Each row was made from one path, in order. Every step used is in the known rows, and no mark comes twice. Write each row's path.
In the rows, zero is written as 128.
Known rows
rived-nofab-mitu-nuki-ridalob: [131 136 131 150 171 134 139 153 168  91 127 150 130 137 113  82  56  76
 139 167 122  89 143 150 123 114 131 122 139  65  78  99  77 162 148 127
 119 174 131 160 111  88  51 135 140 159  82 121 139 174  79 155]
nofab-pova-vogivi: [135 198 116 151 137 148 123 124 160 106 163 132 107 115  97 134 111  90
 118  98 110 128 117  83 134 144 130 154  90  97 124 107 106 155  67 136
 175  90 158 149 144 136 124  97 144 108 157 165 111 158 129 121]
vira-vogivi-ridalob-megepiz: [ 96 168  80 178 142  90  81 150  91 104 142 121 105 134 127 165 106  61
 126 144 127 120  90  84 103 164 165 127  94 112 118 136 131 124  96 104
 141 109 126 141 144 135 115 164 119  82 125 181 143 141  76 109]
ridalob-nuki-mitu: [131 129 147  83 168 129 107 120 113 107 173 122 141 150 130 110 133 145
 113 105 136 152 133 142 145 175 175 128 132  91  98 132 163 151 139 108
 138 138 145 114 111  99  86 190 148 137 134 148 134 167  97 136]
vezun-vira-vogivi: [147 103  73 166 165 128 115 140 118 132 120 129 148 120  72 137 170  92
  94 157  90 149 160 114 143 180 148 134 125 120 114 180 100 142 101 119
 135 105 126 139 158 110  97 126 113 142 108 191 125 129  97  90]
kana-vira-vogivi-ridalob-megepiz: [114 155  57 155 118  99 106 178  71  88 114 117 102 140 121 140 110  27
 124 143 134 146  73 104  86 158 161 105 103  91 143 165 110 116 100 118
 112  62 120 160 145 128  96 165 108 122 128 183 119 153 107 105]
vezun-rosi: [138 166 135 114 101 139 134 122 129 125 131 140 110 124 130 160 161 122
 131 156 104 120 134 120 133 144 162 145 110 150 136 121 151 153 118 141
 128 133 123 138 134 151 122 108 119 126 111 165 114 122 162 120]
nuki-mitu-nofab: [155 128 161  72 154 126 104 108 137 103 170 125 115 156 138 106 132 157
 117 114 130 141  85 101 117 187 140 182 143  83 119 135 112 146 153 119
  92 115 138 105 110 126  86 167 108 178  83 103 113 140 128 121]
nofab-rived: [114 132 130 146 137 129 143 132 177 129 157 143 114 109 171 144 139 108
 112 139 110 121 134 127 117 135 123 143  99 112 143 104 102 142 135 138
 100 121 124 131 135 133 143 116 156 128 119 147 109 120 128  99]
rived-nofab: [118 111 132 146 107 142 118 139 131 149 116 139 128 108 130 115 115 137
 140 155 130 110 172 141 126 120 107 149 132 115 101 133 103 134 137 145
  90 146 154 129 119 110 104 135 128 125 105 127 151 130 120 110]
mitu-nuki-ridalob: [152 130 142 121 168 115 147 134 176  86 119 155 123 143  88  99  72  63
 153 145 144 111 100 142 123 113 143 135 119 109  99 121 144 181 125 118
 161 152 102 139 104 154 102 121 150 180 122 122 141 146 120 143]
mitu-nofab-pova-vogivi: [157 176 131 117 155 136 102 101 176  98 164 138  98 119  82 139 102  88
 117 107 118 118  65  53 124 165 124 200  92  56 124 116  75 156  74 141
 167  92 138 145 142 142 115 105 120 156 114 147 108 169 142 108]
vogivi-vira-vezun: [119 143 142 143 136 130 102 124 149 121 113 146 110 137 107 145 137 122
 117 183 135 136 153 117 130 164 137  85 114 134  78 161 137 103 115 114
  87 133 112 131 111 125 110 113 157 167 125 153 108 166 104 123]
rived-nofab-mitu-nuki: [117 102 126 148 163 124 127 151 152 130 111 138 145 126 109  99  56  87
 127 155 120 106 177 148 128 129 121 113 134  68  94  67  74 143 128 136
 113 155 147 138 144  78  74 118 137 136 100 109 132 159  89 138]
nofab-mitu-nuki: [126 113 129 135 192 102 140 137 150 108 120 125 142 143 106 112  88  89
 116 125 121 126 142 146 129 137 138 106 131  83 119  65 105 143 118 121
 152 130 125 132 147  88  98 105 133 143 121 114 110 151 100 157]
ridalob-nuki: [129 117 130  97 160 117 108 121 122 125 139 124 133 126 107 127 122 128
 127 144 132 128 115 140 147 142 154 115 117 107  97 131 151 134 127 119
 158 142 123 134 127 109 123 161 146 124 149 155 150 156 105 116]
pova-nofab-mitu: [130 157 123 120 124 107 134 130 161 112 129 119 133 138 149 135 122 110
 120 100 151 123 147 112 151 151 130  95 140  89 118 108  71 131 143 122
 101 139 153 160 155  87 122 150 129 145 110 117 110 124 104 152]
nuki-ridalob-vogivi-pova-nofab-mitu: [146 208 121 113 174  95 148 144 168  76 131 151 131 157 123 131 125  48
 122 105 106  78 125  78 140 167 189 134 135  70  63 115  40 165 153 116
 132 160 154 189 159 110  70 160 130 166  97 162 115 146  90 197]
vogivi-pova-nofab-rived: [130 143 148 107 119 103 141 121 181 136 143 177 116  98 176 146 162  79
 143 117 118  90 164  87 156 129 129 157 124 114 110  85  89 143 149 135
  48 145 131 164 175 124 128 135 177 139 111 154 114  97 135 145]
pova-nofab-mitu-nuki: [144 123 146 104 165  86 151 120 184  95 112 134 136 136 114 123  85  75
 131 117 142 112 153 126 152 140 127  91 139  62 101  84  80 159 135 111
 131 145 143 150 154  81 117 131 139 175 123 108 111 129 107 158]
vogivi-pova: [125 135 136 109 129 113 119 135 114 154 124 152 137 127 129 120 137 110
 142 120  98 109 148 107 150 121 154 151 140 138 112 117 140 124 123 138
 111 145 118 154 155 112 109 135 150 108 119 148 124 121 128 160]
ridalob-megepiz: [101 146 118 137 117 130 112 126 111 100 148 123 108 135 148 139 136 107
 112 133 148 133  75 112 132 124 151 108  98 125 126 119 126 135 122 114
 156 110 125 133 128 140 140 138 132 108 163 154 148 108  98 130]
vira-vogivi-pova-nofab-rived: [117 147 116 145 141  73 114 147 162 126 141 157 122  89 143 159 153  51
 126 113  98  89 174  83 153 176 121 156 113 112  91 120  81 144 135 132
  41 127 131 156 198 116 127 149 161 141  92 187 112  87 114 120]
vezun-vira-kana: [159  95  65 105 139 174 137 145 113 143  91 119 154 114  74 129 181 123
  91 171  76 162 130 110 149 156 175 109 126 136 121 163 128 116 113 147
 144 140 123 153 141 113 107 118 127 154 100 162 126 143 101  99]
nofab-pova-vogivi-ridalob-megepiz: [108 236 102 165 141 130 110 111 136  84 176 139  84 126 115 161 106  49
 134 115 118 121  59  44 118 137 173 154  51  74 134  93 118 144  53 117
 194  92 158 172 140 159 119 130 150  85 165 183 134 177 104 125]
vogivi-pova-nofab-mitu-nuki-ridalob: [158 153 140  97 173  73 152 132 177  91 119 171 129 145 105  96  86  41
 153 113 125  86 133 104 162 124 167 126 156  70  67  90  94 166 148 120
 126 180 118 186 154  99  75 135 167 180  97 128 133 139  95 197]
kana-vira-vogivi-ridalob-nuki: [142 129  77 114 163  84  97 167  82 113 109 122 128 122  75 128  79  66
 132 143 118 139 122 129 104 174 161 125 119  76 121 174 151 127 105 114
 119  97 125 157 138  99  79 178 132 138 115 182 123 211 112  76]
vogivi-vira: [137 128 140 135 125 119 131 123 116 116 117 143 126 129 138 129 125 121
 122 158 122 145 163 124 125 114 158 121 124 129  98 142 146 116 122 120
 121 120 131 140 127 135 102 110 145 149 124 143 113 142 131 124]
vira-vogivi-ridalob-nuki: [112 130 100 133 196  88  74 138 106 128 135 131 132 120  79 151  80  82
 150 145 105 107 140 109 117 175 179 137 113  98  98 154 162 127 104 108
 145 142 122 141 140  99 100 187 133 114 115 167 141 184  81  85]
mitu-nofab-pova-vogivi-vira: [159 187 147 121 153 126 110  89 164  89 146 144  95 128  99 142  97  79
 121 146 116 130 110  51 127 150 154 194  89  63  90 122  91 146  63 138
 147  83 152 150 140 153  97  90 134 184 114 148  93 180 142 106]
nofab-pova: [140 166 122 142 144 142 117 115 149 128 148 128 122 123 123 110 122 117
  95 120  98 127 129 120 120 137 158 147 120 129 168 122 100 152  97 128
 160 118 123 128 169 147 125 109 141 121 147 158 139 147 116 124]
rived-nofab-mitu: [107 136 117 151 135 139 120 153 136 140 127 124 135 125 149 111 107 128
 118 135 122 104 170 144 131 131 120 114 150  90 109 101  63 115 145 137
  76 149 166 144 134  67  81 138 117 112  88 132 130 148  97 137]
nuki-mitu-nofab-pova-vogivi-vira: [176 206 165 104 158 141 101  96 158  71 181 138 105 152 130 120 108 104
 109 116 111 160  92  51 118 183 178 199 101  51  78 123 109 162  83 126
 130  73 162 136 131 153  54 116 137 178 105 146  79 197 135 127]
vira-vogivi-pova-nofab: [126 138 111 137 121  89  99 138 113 127 113 142 142 118 105 152 146  78
 133 104 118  92 172  79 172 170 134 136 140 126  67 149 107 132 124 118
  78 138 133 160 183 107 115 162 134 140 103 172 124  91 112 145]

Write each row's path
[139 154 124 169 123 153 110 128 147 152 140 138 124 109 116 102 112 126
 108 156  99 104 162 129 119 134 140 162 117 115 141 129  85 145 102 140
 117 139 149 132 164 126  95 117 137 115 120 159 164 159 117 113]	rived-nofab-pova
[139 131 125 134 195 113 152 140 172  89 133 140 127 162 102  89  72  65
 129 137 124 108 103 137 117 116 155 113 140  75 107  98 105 172 133 113
 160 153  99 155 124 108  88 115 143 158 107 119 115 167  86 162]	nofab-mitu-nuki-ridalob
[116 135 100 150 146  86  98 166  89 149 121 138 144 117  98 128 143  83
 131 120  86 106 158  87 144 162 145 149 143 134  90 136 125 112 111 127
  94 125 120 145 177 110 106 138 130 113  98 170 124 115 109 148]	vira-vogivi-pova
[149 190 137 124 172 109 101 100 172 108 158 155  92 124  87 153  77  76
 155 124 106 113  50  33  97 167 145 236  80  48 136  94 100 162  71 136
 153 100 146 164 130 150  94 125 123 139 106 127 114 201 133 104]	mitu-nofab-pova-vogivi-ridalob
[170 167 152  98 173 135  96  96 153 112 189 123 113 155 125  92 115 136
  80 100 100 131  97  88 114 194 179 207 135  86 151 136  91 175 113 124
 110 105 137 102 152 147  85 163 122 171  92 132 114 167 121 124]	nuki-mitu-nofab-pova
[137 131  78 134 122 101 108 188  70 133  92 131 148 120  93 109 138  44
 115 115 101 135 137 116 132 153 130 129 159 113 114 162 113 108 107 142
  86  81 122 158 179 105  72 139 129 140  97 185  90 136 132 135]	kana-vira-vogivi-pova
[126 190 164 134 108 138 107 123 153 130 119 149  98 137 109 177 175 117
 120 218 116 130 162 109 140 180 179 102 104 155  96 159 149 137 111 135
  73 145 107 128 121 148  99  90 147 174 107 193  96 159 136 117]	vogivi-vira-vezun-rosi
[134 174 121 128 223  83 151 165 167  73 121 151 137 169  80 113  82  16
 121 126  86  83 118 110 128 151 189 135 131  71  69  83  85 168 123 109
 172 154 128 167 157 118  53 121 126 160 101 151 108 173  78 201]	nofab-mitu-nuki-ridalob-vogivi-pova
[144 215 142 106 181 134  97 108 147  98 210 146 115 149 108 128  94  89
 146  90 101 137  88  76 119 186 208 182  85  47 111  98 160 162  84 110
 169 114 175 152 126 111  58 170 172 107 155 176 126 237  95 135]	nofab-pova-vogivi-ridalob-nuki-mitu
[139 121 150 114 153 116 133 116 187 112 155 148  95 106 156 140 122 119
 108 147 113 116  92  94 105 151 118 193 108  82 153  95  77 140 135 148
  77 122 110 132 131 145 125 118 125 170  82 121 107 127 137  77]	mitu-nofab-rived
[134 171 133 125 150  90 149 134 197 104 138 168 123 109 155 176 153  50
 123 126 100  74 150  87 129 171 144 160 105  93  92  87  61 160 151 131
  89 137 157 160 182 150 130 141 149 142 111 177 111 117 118 138]	ridalob-vogivi-pova-nofab-rived
[142 185 125 113  77 150 122 159 141 131 108 137 104 136  86 149 183  96
 120 185 129 138 108 132 125 185 129  93 112 130 141 163 120 143 107 149
  63 106  95 141 126 143  94 103 132 199 120 180  89 163 171 126]	kana-vira-vezun-rosi
[147 174 137 116 202  94 163 140 208  30 124 145 133 165  83 136  70  35
 123 128 133  80 111 120 126 172 152 106 117  40  58 105  46 199 142  95
 172 156 143 154 141 139  94 133 113 201 116 130 119 154  88 166]	pova-nofab-mitu-nuki-ridalob-vogivi
[134 196 117 115 184 116 105 107 152 118 172 150 113 116  80 154  83  67
 158 115 101 119  97  75 120 154 176 168  70  61 117 105 151 150  65 123
 195 124 155 171 138 124 100 150 167 102 158 172 141 229 110 102]	nofab-pova-vogivi-ridalob-nuki
[103 225 103 173 116 151  96 126 136 104 165 151  75 112 119 149  79  51
 147 144 129 106  97  59 122 132 147 170  55  57 103  86  97 146  65 128
 158 120 182 177 126 139  94 122 148  78 152 187 161 194  95 113]	rived-nofab-pova-vogivi-ridalob-megepiz
[163 152 165  71 197 129  79  82 152 100 202 121 124 156 104  96 115 145
  76 119 105 134  85 101 124 208 205 197 122  61 127 151 120 183 110 123
 145 122 131 116 153 132  69 180 139 162 122 154 148 189 100 103]	ridalob-nuki-mitu-nofab-pova
[119 160 104 125 191  99  71 146  90 112 178 123 142 151 112 130  99 107
 134 110 110 141 120 113 112 216 205 155 128  91  97 150 175 140 120  99
 119 136 143 122 127  91  57 225 136 115  99 172 137 193  79 118]	vira-vogivi-ridalob-nuki-mitu
[142 130 168  65 197 116  97 100 169  98 205 142 108 138 152 117 120 137
 101 134 120 130  88 109 119 198 169 193 112  52 107 106 120 172 159 123
  76 125 125 123 122 122  79 183 150 169  92 133 114 162 102  91]	ridalob-nuki-mitu-nofab-rived
[123 180 124 140 116 116 131 135 131 110 142 152 112 123 113 169  96  84
 193 115 128 129  90  74 118 130 119 160  95  76 105  91 147 122 100 123
 144 114 160 167  99 125 117 125 137 110 121 115 110 180 136 124]	pova-vogivi-ridalob
[152 151 106 124 187 133 142 169 152  45  68 132 133 159  56 132  73  45
 109 206 103 114  98 120 111 150 203 107 103  88  34 171 139 165 112 106
 188 152 121 140 114 177  88 113 126 221  99 146 117 178  94 121]	mitu-nuki-ridalob-vogivi-vira-kana
[158 154 134 112 160 118 105  92 158 120 158 129 107 128 106 113 111 121
  91 134 104 111  89  85 111 162 159 206 119  96 167 136  79 157  96 141
 145 109 120 127 163 157 113 121 115 163 102 135 135 155 136 101]	mitu-nofab-pova
[140 162 137 103 141  94 135 132 147  99 112 146 131 133 109 166 151  67
 135 120 115  80 149  84 150 163 147 146 132 105  66 120  89 151 137 113
 110 143 166 157 175 140 119 150 125 153 124 152 120 110 124 159]	ridalob-vogivi-pova-nofab
[134 181 145  86 169 118 104 128 125  94 193 142 123 149 112 146  87  98
 177  99 133 139  92  93 129 175 170 156  99  45  72 110 183 148 114 109
 132 128 176 156  82 114  73 192 163 114 130 145 118 211 100 135]	pova-vogivi-ridalob-nuki-mitu
[132 202 117 170 131 158 110 135 154 134 147 159 109  99 101 138  69  85
 168 136 105  91 136  71 110 134 135 190  88  66 117  94 100 147  75 146
 125 130 181 166 127 122  82 119 147 100 116 153 140 205 123 110]	rived-nofab-pova-vogivi-ridalob
[149 120 163  43 188  96  86 104 126 105 172 147 121 159 125 123  93 130
 151 130 129 132  63  88 101 193 196 211 123  52 110 131 158 147 142 107
 111 141 140 137  97 113  63 221 131 151  90 110 137 202 101 111]	vogivi-ridalob-nuki-mitu-nofab
[129 133 132  97 161  94 106 120 120 136 139 147 127 128 114 142 100 114
 155 150 113 113 121 112 119 133 179 152 106  94 118 129 172 122 118 117
 153 157 131 161 109 113 106 181 152 107 137 132 149 190  98 106]	vogivi-ridalob-nuki
[124 209 144 189 130 173  76 129 178 121 137 158  96 113  80 145 105  90
 123 188 119 113 168  87 142 176 118 126  89  78  44 138  90 134  64 138
  85 125 160 150 126 126  75  82 164 162 129 185 112 200 100  99]	rived-nofab-pova-vogivi-vira-vezun
[125 162 126 129 158  99 129 150 120 118 118 139 137 132 107 153 141  76
 121 126  86 100 141 103 131 152 156 157 130 115  95 110 105 142 123 121
 139 127 151 142 164 141  98 128 122 120 118 158 122 131 113 163]	ridalob-vogivi-pova
[134 145 141 105 202  64 147 150 172  88 107 145 158 145  80 150 106  30
 120 120 105  80 167 101 160 170 154 122 138  44  66  66  53 166 130 106
 137 145 159 167 195  98  88 133 135 158 106 133 106 140  93 188]	ridalob-vogivi-pova-nofab-mitu-nuki
[141 183  91 138 127 168 116 147 123 105 118 116 124 118  82 140 110  94
 101 145  75 153 125  74 132 145 174 118  81 100  88 132 140 127  56 151
 164 107 161 159 149 141 112  87 154 148 127 182 101 185 118 115]	nofab-pova-vogivi-vira-kana
[125 151  99 121 100 157 126 159  99  91  94 115 130 121 103 160 117 107
 142 146 112 157 114  84 148 135 149  91  93 103  47 137 151 116  89 144
 136 114 163 152 112 129 119  93 141 157 105 143  87 159 128 108]	pova-vogivi-vira-kana
[146 151  90 130 121  84 132 177 150 123 114 156 112  95 134 134 151  31
 115 120 111 111 168 100 140 165 116 127 133  94 108 130  71 137 127 146
  25  85 121 176 196 107 100 136 153 166  88 185  87 109 144 119]	kana-vira-vogivi-pova-nofab-rived
[150 200 129 152 130 140 124 122 148  95 144 144 110 128 112 143 109  74
 119 136 109 149 148  84 132 129 154 135  91  96  94 119 126 144  67 125
 163  92 162 152 148 144 106  85 161 134 144 182 102 180 136 128]	nofab-pova-vogivi-vira
[169 206 150 111 163 147 100 106 163  86 206 133 104 149 104 119 124 117
 104  76 114 140  68  48 126 207 144 207 105  44 116 120  93 174  83 133
 133  82 164 121 133 135  79 142 125 173 104 146  94 179 132 134]	nuki-mitu-nofab-pova-vogivi
